Each row was made from one path, in order. Every step used is in the known rows, and no mark comes twice. Write each row's path.
Known rows:
R > T > L > K > S: [ 0.06 -0.31 -0.27  0.09 -0.04 -0.07  0.08  0.01  0.21 -0.08  0.20  0.08
 -0.05  0.35  0.02  0.12  0.00  0.24  0.14  0.19  0.01]
S > K: [ 0.04 -0.24  0.12  0.32 -0.15 -0.09  0.02  0.09  0.20  0.47  0.17  0.05
 -0.17 -0.02 -0.10  0.23 -0.24  0.10  0.03  0.21 -0.07]
K > S > H > T > R: [-0.11 -0.23 -0.19  0.36 -0.16  0.08  0.04  0.02  0.17  0.33  0.22 -0.06
  0.25 -0.08  0.25  0.26 -0.12  0.02  0.07  0.29  0.00]
R > T: [-0.09 -0.03  0.00  0.13 -0.10 -0.09  0.04  0.05  0.20  0.26  0.11 -0.03
 -0.11 -0.03 -0.01  0.07 -0.15  0.16  0.12  0.20 -0.17]
L > K > R: [ 0.15 -0.13 -0.03  0.12 -0.15 -0.05 -0.04  0.13  0.27 -0.07  0.18  0.20
 -0.15  0.10  0.03  0.05 -0.11  0.15  0.12  0.11 -0.46]
S > H > K: [ 0.03  0.11  0.20  0.40 -0.15  0.18  0.07  0.12  0.19  0.35  0.17 -0.05
 -0.01 -0.12  0.32  0.11 -0.31  0.09  0.09  0.30  0.15]
H > S > K > R > T: [ 0.10  0.26  0.23  0.16 -0.04  0.04 -0.03  0.03  0.24  0.36  0.07  0.12
 -0.06  0.02  0.13  0.06 -0.19  0.24  0.15  0.21 -0.10]
L > K > S > H > T: [-0.08 -0.38 -0.10  0.39 -0.16  0.20  0.04  0.07  0.18  0.00  0.31 -0.03
  0.08 -0.05  0.16  0.07 -0.17  0.07  0.11  0.29 -0.30]
H > K: [-0.02 -0.09  0.02  0.32 -0.18  0.01  0.04  0.15  0.21  0.41  0.16 -0.08
 -0.01 -0.06  0.16  0.14 -0.23  0.12  0.06  0.27  0.18]
T > L > R > H: [ 0.31 -0.14 -0.30  0.02 -0.14 -0.30  0.13  0.07  0.19 -0.12 -0.01 -0.24
 -0.12  0.29 -0.23  0.15 -0.01  0.16  0.07  0.11 -0.04]
H > S: [-0.06  0.23  0.02  0.25 -0.07 -0.08  0.00  0.13  0.23  0.47  0.15 -0.01
  0.24 -0.09  0.19  0.14 -0.16  0.12  0.14  0.24 -0.03]
S > H: [ 0.01  0.10  0.15  0.31 -0.11  0.07  0.04  0.10  0.19  0.34  0.17  0.03
  0.05 -0.12  0.14  0.13 -0.23  0.08  0.11  0.23 -0.22]
S > K > R > H > T > L: [ 0.17 -0.24 -0.36  0.11 -0.18  0.04  0.05  0.03  0.16  0.10  0.03 -0.20
 -0.06  0.12 -0.23  0.20 -0.23  0.20  0.04  0.17 -0.18]
T > R > H: [ 0.01 -0.02 -0.31  0.09 -0.21 -0.22  0.08  0.07  0.20  0.17  0.01 -0.10
 -0.13  0.05 -0.16  0.33 -0.13 -0.06  0.01  0.12 -0.01]
L > K > R > T: [ 0.08 -0.07  0.00  0.03 -0.12 -0.02 -0.01  0.06  0.27 -0.17  0.13  0.18
 -0.30  0.13  0.03 -0.04 -0.10  0.22  0.15  0.11 -0.43]
S > H > T: [-0.14 -0.13 -0.04  0.34 -0.13  0.16  0.03  0.08  0.16  0.30  0.19 -0.13
  0.09 -0.27  0.15  0.08 -0.29  0.10  0.10  0.27 -0.28]
T > L > K > R: [ 0.24 -0.12 -0.23  0.03 -0.09 -0.07 -0.01  0.10  0.25 -0.11  0.16  0.20
 -0.05  0.27  0.06  0.11 -0.08  0.28  0.14  0.08 -0.25]
R > T > L > K: [ 0.02 -0.18 -0.25 -0.01 -0.06 -0.08  0.08  0.02  0.22 -0.12  0.13  0.11
 -0.28  0.24  0.00  0.08 -0.18  0.28  0.13  0.12 -0.02]
R > T > L: [ 0.00 -0.04 -0.19  0.04 -0.03 -0.11  0.07  0.02  0.19  0.22  0.08 -0.02
 -0.02  0.14  0.00  0.13 -0.14  0.28  0.13  0.18  0.06]
L > K > R > H: [ 0.18 -0.05 -0.17  0.04 -0.22 -0.04  0.02  0.12  0.25 -0.25  0.06  0.02
 -0.25  0.14 -0.20  0.08 -0.11  0.04  0.09  0.07 -0.53]
H > S > K > R > T > L: [ 0.19  0.27  0.04  0.08  0.02  0.02  0.00 -0.01  0.23  0.32  0.05  0.14
  0.03  0.20  0.17  0.10 -0.18  0.36  0.16  0.19  0.13]
T > R: [-0.04 -0.09 -0.18  0.17 -0.14 -0.22  0.02  0.08  0.23  0.37  0.12  0.07
 -0.01  0.00  0.07  0.30 -0.13  0.06  0.04  0.14  0.06]
R > H: [ 0.01 -0.01 -0.18  0.15 -0.18 -0.12  0.08  0.12  0.19  0.19  0.06 -0.20
 -0.08  0.00 -0.23  0.19 -0.14 -0.02  0.06  0.17 -0.23]
K > S > H: [ 0.07  0.01  0.12  0.40 -0.10  0.09  0.04  0.09  0.18  0.38  0.24  0.00
  0.25  0.00  0.15  0.18 -0.05  0.03  0.13  0.29 -0.18]
K > R > H: [ 0.17  0.11 -0.14  0.08 -0.19 -0.06  0.02  0.12  0.21  0.08  0.03 -0.10
 -0.02  0.04 -0.18  0.13 -0.07  0.04  0.10  0.13 -0.44]

Which path is each row?
[ 0.00  0.07  0.17  0.34 -0.07 -0.05  0.00  0.10  0.22  0.57  0.16  0.05
  0.04 -0.06  0.10  0.21 -0.27  0.12  0.08  0.24  0.09] -> H > S > K
[ 0.05 -0.11 -0.30  0.26 -0.24 -0.08  0.11  0.08  0.19  0.24  0.07 -0.19
  0.01  0.17  0.03  0.35 -0.05 -0.08  0.00  0.25  0.41] -> T > R > H > K > S
[ 0.20 -0.10  0.15  0.26 -0.14 -0.04 -0.03  0.09  0.23  0.39  0.14  0.13
 -0.09  0.03 -0.05  0.16 -0.17  0.16  0.07  0.17 -0.27] -> S > K > R
[ 0.13 -0.16 -0.21  0.15 -0.10  0.21  0.01  0.05  0.20 -0.18  0.18  0.08
  0.02  0.07  0.23  0.02 -0.24  0.29  0.15  0.16 -0.33] -> S > H > T > L > K > R
[ 0.21 -0.35 -0.16  0.30 -0.09 -0.01  0.09  0.02  0.15  0.05  0.20 -0.21
  0.26  0.15  0.17  0.08  0.01  0.24  0.13  0.29 -0.04] -> K > S > H > T > L > R
[ 0.09 -0.10 -0.16  0.32 -0.22  0.04  0.10  0.13  0.17  0.24  0.12 -0.29
  0.08  0.10 -0.05  0.22 -0.07 -0.03  0.04  0.30  0.16] -> R > H > K > S
[ 0.28 -0.23 -0.14  0.11 -0.09 -0.31  0.07  0.08  0.21  0.07  0.11 -0.06
  0.00  0.25 -0.01  0.12 -0.01  0.27  0.10  0.14  0.00] -> T > L > R
[ 0.16  0.09 -0.15 -0.03 -0.03 -0.05  0.01  0.03  0.22  0.13  0.06  0.08
  0.04  0.21  0.07  0.07 -0.05  0.33  0.17  0.14 -0.14] -> K > R > T > L
[-0.09 -0.21 -0.05  0.43 -0.14  0.18  0.03  0.08  0.15  0.33  0.26 -0.15
  0.32 -0.15  0.18  0.12 -0.13  0.06  0.12  0.34 -0.23] -> K > S > H > T
[ 0.34  0.02 -0.10  0.13 -0.09 -0.23  0.12  0.04  0.19  0.09 -0.02 -0.16
 -0.12  0.28 -0.12  0.19 -0.13  0.18  0.06  0.16  0.23] -> T > L > R > H > S > K
[ 0.26  0.01  0.10  0.22 -0.16 -0.21  0.09  0.07  0.21  0.13  0.02 -0.19
 -0.22  0.11 -0.15  0.13 -0.14  0.06  0.05  0.18  0.02] -> L > R > H > S > K
[ 0.28  0.15 -0.24  0.04 -0.08 -0.26  0.11  0.07  0.21 -0.04 -0.02 -0.24
  0.08  0.25 -0.03  0.13 -0.04  0.17  0.12  0.16  0.13] -> T > L > R > H > S
[-0.16 -0.13 -0.16  0.28 -0.15  0.05  0.04  0.03  0.17  0.31  0.14 -0.05
  0.03 -0.20  0.24  0.21 -0.28  0.06  0.05  0.22 -0.03] -> S > H > T > R
[ 0.14 -0.04  0.18  0.15 -0.12  0.00 -0.01  0.02  0.22  0.28  0.09  0.13
 -0.25  0.05 -0.06  0.08 -0.17  0.22  0.09  0.17 -0.25] -> S > K > R > T
[ 0.04 -0.35 -0.11  0.28 -0.15 -0.08  0.02  0.11  0.23  0.05  0.28  0.08
  0.02  0.15 -0.01  0.16 -0.01  0.06  0.10  0.21 -0.22] -> L > K > S
[-0.14 -0.22 -0.37  0.18 -0.23 -0.03  0.07  0.10  0.16  0.17  0.08 -0.35
 -0.01 -0.15 -0.21  0.14 -0.22  0.01  0.04  0.22 -0.30] -> R > H > T
[ 0.08 -0.26 -0.17  0.20 -0.24  0.06  0.02  0.06  0.18  0.17  0.05 -0.20
 -0.15 -0.07 -0.27  0.14 -0.25  0.08  0.02  0.17 -0.39] -> S > K > R > H > T
[ 0.11  0.29  0.28  0.22 -0.12  0.27  0.03  0.05  0.21  0.19  0.08  0.04
 -0.11 -0.05  0.36 -0.04 -0.22  0.22  0.15  0.27 -0.01] -> S > H > K > R > T
[ 0.03 -0.19 -0.02  0.40 -0.18  0.02  0.04  0.14  0.20  0.43  0.23 -0.11
  0.20  0.06  0.17  0.19 -0.06  0.08  0.08  0.34  0.23] -> H > K > S
[ 0.14  0.27 -0.12  0.05 -0.14 -0.01  0.01  0.13  0.27 -0.17  0.05  0.01
 -0.06  0.10  0.00  0.06 -0.13  0.05  0.15  0.12 -0.35] -> L > K > R > H > S
[ 0.37 -0.25 -0.27  0.19 -0.19 -0.16  0.15  0.08  0.18 -0.05  0.06 -0.33
  0.04  0.41 -0.05  0.17  0.08  0.13  0.06  0.26  0.36] -> T > L > R > H > K > S
[-0.20 -0.31 -0.34  0.20 -0.19 -0.13  0.01  0.06  0.20  0.33  0.14 -0.08
  0.05 -0.13  0.10  0.24 -0.20  0.09  0.02  0.19 -0.01] -> H > T > R
